Known rows, with every way that one mark hangs from another:
(D (S (E (U M)) (F N) H)): [ -4.2  -4.8   0.7  20.1   3.3  -8.8 -20.7  -3.3  18.2   5.5 -12.7  -9.5
   5.9 -12.9   8.9  -8.3 -26.0  30.4  29.9   4.7   0.5  15.5 -36.0]
(F S): [-12.5 -28.4   0.8 -26.7  25.2   9.8  21.9 -19.2 -15.3  14.8   0.8  10.8
  -5.9   2.6   7.5 -10.4  22.3   5.3  -6.0 -14.2   5.2  -9.9  26.1]
(M (U (E (S (F (N L)))) J)): [ 17.4   9.6   6.1  17.1   9.6 -14.2  -5.8   6.2  -7.1 -24.9  30.2  -3.0
  22.2 -25.9 -27.9   9.4   1.2   0.9 -25.4 -19.0 -12.2  19.5   2.5]
(N (F (S H)) L): [-43.2 -11.9  10.9  18.3  18.0  60.2  14.1  -4.0 -10.2   2.4  -5.7 -23.3
  -7.7  28.7  22.7   5.2  11.2  35.6 -43.4 -23.8  28.6 -37.0  -9.8]
(E (S (F N) H) (U M)): [ 31.7  -4.9 -12.4  69.2  -9.7  15.2  -1.9  32.5  26.5  11.0  -6.2  21.6
 -10.3 -19.0   2.0   6.2 -11.0 -43.7  30.3  26.2 -14.1   6.0  -7.7]
(Y (M (U (E S)))): [-35.5  16.0 -18.1 -21.3   2.5 -25.2  -2.5  -1.3 -14.1 -34.5   5.4  13.1
  -6.8 -28.8 -15.4   7.3  11.8  -0.4  -8.2 -20.9 -42.6  20.4   3.5]
(L (N (F S))): [-51.5 -38.0  -4.6  19.6   1.1  29.4  22.1 -19.3  -1.3  26.5 -15.6 -15.7
 -21.4  34.0  -0.9 -10.6  11.0  11.0   5.1   2.3  16.9 -32.4  23.8]
(J U): [ -4.2 -23.0 -16.3 -14.8   4.9   5.5  -8.0 -23.4 -16.0  10.9   2.5   2.8
 -19.4 -11.6  -8.9   0.6  27.2  20.6 -10.4 -13.0 -10.5   5.5  34.9]
(L (N (F (S (E (U J)) H)))): [-24.0 -31.4   8.0  15.6 -12.7  10.1   4.4   0.0   7.4  27.3 -11.6 -29.2
  -6.6  39.3   4.6  -5.4  -8.0  26.5  15.7  12.1  24.5 -38.7   6.6]
(E (S F H)): [-19.5  25.4  -8.6  37.3   2.3  25.6  14.4   1.0   3.3   5.1  -7.5  22.3
 -10.5   9.5   1.5  -3.8   1.5  -2.7  12.2   3.6  -0.9   6.3   9.7]
(N (F (S E H)) L): [-46.6   1.1  21.2   6.1  16.1  49.5  13.0  -1.3 -11.3  -5.8  -7.8 -29.9
   2.3  39.2  25.7  12.7   0.6  38.5 -39.1 -14.9  34.1 -43.7 -19.0]
(J (U (E S) M)): [ 51.6  -3.5 -11.4   0.8   3.3  -1.0 -24.0  -7.4 -19.2 -10.4   1.5   8.4
  -8.5 -40.9 -25.0   2.1  29.7  20.4 -13.2  12.4 -23.4  30.6  11.9]
(Y M): [-49.5   6.6 -28.2 -61.0  -5.4 -21.9   9.2 -18.1  -8.5 -20.5  -4.3  16.0
 -16.8  -8.8   6.1 -15.2  18.5 -18.3 -10.2 -22.7 -28.3   8.7  14.4]
(E (S H) (U M)): [ 32.7  -7.4 -21.0  28.6  -6.3  16.6  -3.1  14.6   3.9   4.3 -17.0  29.4
 -16.2 -21.1  -0.3   6.2   7.3 -24.5  24.4  30.0 -28.0  -0.4  12.6]
(H (S (E (U J M)) (F N))): [ -3.3 -21.0   3.4 -29.4 -10.5 -34.4 -10.7  33.6  19.5 -26.0   7.4   3.2
   2.7   4.3  -6.8 -10.2  -8.9 -58.4  22.3  11.1   3.4   3.8   1.7]
(L (N (F (S E)))): [-54.2 -28.2   4.2   8.4  -0.6  21.2  20.9 -16.9  -2.4  20.1 -17.6 -20.9
 -13.6  42.8   1.5  -4.8   2.3  14.7   8.1  10.0  21.5 -37.8  16.5]
(S E): [-28.6  13.3   0.3 -64.4   3.3 -17.9  14.3 -31.0 -20.3  -5.1  -7.1  10.3
   3.1  16.4   5.1   3.6   3.9  -4.1   2.9  -0.9  -3.1  -6.1  20.3]
(E (S F)): [-10.7   6.0 -19.9  31.2   5.4  34.9  23.6  -2.8  -2.6 -11.1  -7.4  40.8
  -6.8  -2.8  -4.0  -5.4  11.5 -17.8   7.5  13.0  -9.3   3.7  31.2]
(H (S F)): [-45.5 -14.1 -13.7 -20.8   4.0   2.7   6.8   5.3   2.3 -16.7  -2.0  20.5
 -19.3  10.0  -9.6 -16.4  12.2 -30.6  11.7 -13.1   0.5   6.8  27.2]
(S (E U) H): [-10.4  11.6   2.2 -28.6  -6.1 -17.9  -4.2 -12.4  -5.8  18.0 -15.3   0.0
  -2.5  17.7  12.4  16.9 -16.8  13.7  27.7   2.2  -0.7 -15.3  -1.7]
(D (S (E U) (F (N L)) H)): [-19.7 -10.1  -7.2  36.5  14.1  12.2 -14.4 -14.5  15.4  -3.5 -20.3 -11.3
   7.1  -3.4   5.5  -3.0 -25.8  42.8  20.9  -0.5   8.7  -6.5 -31.6]
(L (N F)): [-58.8 -24.4 -16.1   8.8 -11.2  22.6  18.0 -29.2  -3.2  22.2 -18.8  -9.9
 -26.1  31.8  -5.2  -9.2   9.8   3.0   6.0   2.1   6.3 -23.2  29.0]
(N (F (S (E (U M)) H)) L): [-12.8  -7.5  18.8  14.3   6.3  49.2   2.9  18.0  -2.6  -6.9  -7.3 -24.4
   3.4  21.6  27.3  18.4  -4.4  26.9 -34.3  -2.6  23.6 -41.6 -25.4]
(L (N (F (S E H)))): [-59.3 -15.6  11.0  11.9  -2.3  15.2  15.1 -14.2   1.9  30.4 -17.6 -32.4
 -15.9  50.5   5.1  -3.8  -4.0  24.4  11.2   3.1  27.1 -36.1   2.3]

Rows:
[ 62.9 -23.8 -16.8 -45.0 -19.9 -17.8  -9.9   7.5  -1.7  -1.2  12.4  23.6
   4.1 -33.9   2.6  -9.9  11.7 -22.3  -2.4   7.1 -25.7  13.2  27.8]
(E (U J M))
[  7.5  21.6  -7.4  37.9  15.8  10.3   1.3 -18.8  -6.3  -6.4 -10.7   7.0
   1.9  -7.1 -18.1   1.0   1.0   7.8  -1.3  -2.1   3.8  11.9 -15.2]
(U (E (S (F (N L)) H)))
[ 39.4   2.5  10.6 -14.8 -21.8 -33.2  -5.0  25.3  21.8  -3.7  19.4   3.7
  23.3  -8.0   9.5   1.6 -26.0 -40.0  10.9  11.8   3.3   8.6 -11.2]
(S (E (U J M)) (F N))
[-42.0  44.1  20.3  -0.1   1.7 -13.9   5.6  -2.9  17.5   7.8   3.4 -29.6
   9.0  35.5  13.6   9.6 -31.2  -8.4  -4.1 -21.8  28.8 -10.0 -38.9]
(S E (F (N L)) H)
[ 48.7  -2.8  -6.6 -28.3  -1.1 -16.3 -28.3 -15.2 -19.6   1.5   9.1  -2.5
  -7.7 -39.3 -19.3   1.2  25.0  27.9 -20.1  -8.2 -19.4  35.6   6.6]
(J (U E M))
[-14.0  16.8   9.4  38.1  12.7 -14.1  -3.1  -0.1  -7.1   6.1  14.9  -2.5
   1.4 -15.8 -22.1  20.2  -6.6   5.2   5.4 -21.7 -13.6  24.7  -7.3]
(M (U (E (S (F N) H))))
[-38.9 -14.5  12.7   1.4  18.9  57.1  20.0  -4.9 -16.5 -18.8  -7.6 -14.4
   5.0  29.2  21.2  11.5   8.8  26.0 -42.9  -7.1  27.3 -45.5  -1.8]
(N (F (S E)) L)
[ -2.3 -18.5  21.8   1.3  24.4 -10.6   2.6   7.1  13.6  11.5  -2.4 -35.5
   6.3  14.5  13.3  10.8 -10.7 -22.5  -4.4  -3.3  22.0 -35.3 -34.8]
(F (N L) (S (E (U M)) H))
[ 20.7   7.1   2.7 -16.3   5.5 -25.2  -7.4  -4.7 -24.8 -17.5  25.1   9.5
  15.9 -29.2 -27.6   6.1  13.1  17.1 -13.6 -13.6 -24.8  27.5  22.2]
(M (U (E S) J))
[ 20.7  -4.2  -5.5  47.7   9.6   2.1 -20.4 -10.4  -6.4  10.3  -0.6  -5.6
 -10.0 -18.1 -23.2   5.0  11.5  30.3   5.4  -0.2  -0.2  21.1  -1.9]
(J (U (E (S (F N) H))))
[ 84.1  30.4   1.8 -30.1 -14.2 -24.4 -14.7  12.0  -8.2 -28.8  22.9  21.2
  25.4 -40.6 -17.0 -22.7  12.3  -0.5 -21.5  12.4 -15.5  52.4  -2.4]
(U (E (S F)) J M)
[-29.3  17.4  -8.1  52.9  11.8  26.3  16.0  -0.5  12.4  -0.7  -7.7   5.3
  -8.6  13.0  -2.0  -2.0  -0.7 -24.8   1.1  -0.1   7.8  -5.6  -4.9]
(E (S (F (N L)) H))
[ 68.2 -24.5 -25.1   0.1 -13.0   7.3  -3.5  19.6  -0.5 -19.6  -0.1  40.8
   2.9 -35.9  -6.5  -8.9  18.6 -34.6   7.5  39.4 -31.8   5.6  35.9]
(E S (U J M))
[ 58.0  -3.7  -5.1  45.5 -19.3  -4.7 -11.0  41.5  28.2   2.8  10.3  13.9
   5.1 -21.5   1.1  -8.0  -9.3 -39.4  18.1  25.2 -10.1  15.0  -6.7]
(E (S (F N) H) (U J M))
[ 39.0  40.8  19.7 -22.4 -31.3 -28.8 -17.2  33.2  20.1   7.9  17.2  -5.4
  20.6   4.0  19.9   5.7 -35.6   8.9  10.1  -0.3   6.7  12.6 -27.3]
(S (E (U J M)) F H)
[ 45.0  17.0 -11.6 -24.7   4.0  -9.6  -4.0 -15.2 -23.0 -18.4  -5.7  27.6
   0.5 -36.5 -19.5  -6.8  23.1 -10.3  -7.2  16.9 -27.3  35.4   5.5]
(U (E S) M)
[ 28.6  26.1  24.6  -8.8 -25.5 -44.7 -16.3  30.6  29.4  16.3  19.1 -20.1
  18.9   7.8  16.7   3.7 -38.1 -19.8  16.2  -1.2  13.6  12.2 -38.2]
(S (E (U J M)) (F N) H)
[-40.5  40.1  24.8  -7.0  -4.4 -31.6   4.7  -3.4  15.4  23.5   5.9 -22.8
   5.6  34.8  15.2   4.9 -31.3  -9.3  15.5 -18.5  24.7   5.3 -32.6]
(S E (F N) H)
[ 74.2  20.4   4.0 -88.9 -13.7 -53.0 -20.3 -13.5 -21.4 -13.3  25.3   3.9
  20.7 -38.3 -13.1 -25.0  19.6   6.1 -31.0  -9.9 -16.9  52.9   0.7]
(U E J M)
[ -1.9  -4.9  -4.7  24.3   0.0   8.4   9.7   4.1  17.5  -9.0  -4.1   6.7
  12.5   6.5   6.4  19.6 -26.9 -28.8   9.3   6.2  10.4 -25.9  -6.8]
(S (E U) (F (N L)))
[ 29.5  -4.5  25.3 -40.3   2.9 -23.7  -5.4  15.7  -0.2  15.0   8.2 -13.8
  13.7   7.1  18.2  -0.8  -6.4  16.2   5.5   0.9  10.8  -9.9 -11.8]
(F (S (E (U J M)) H))
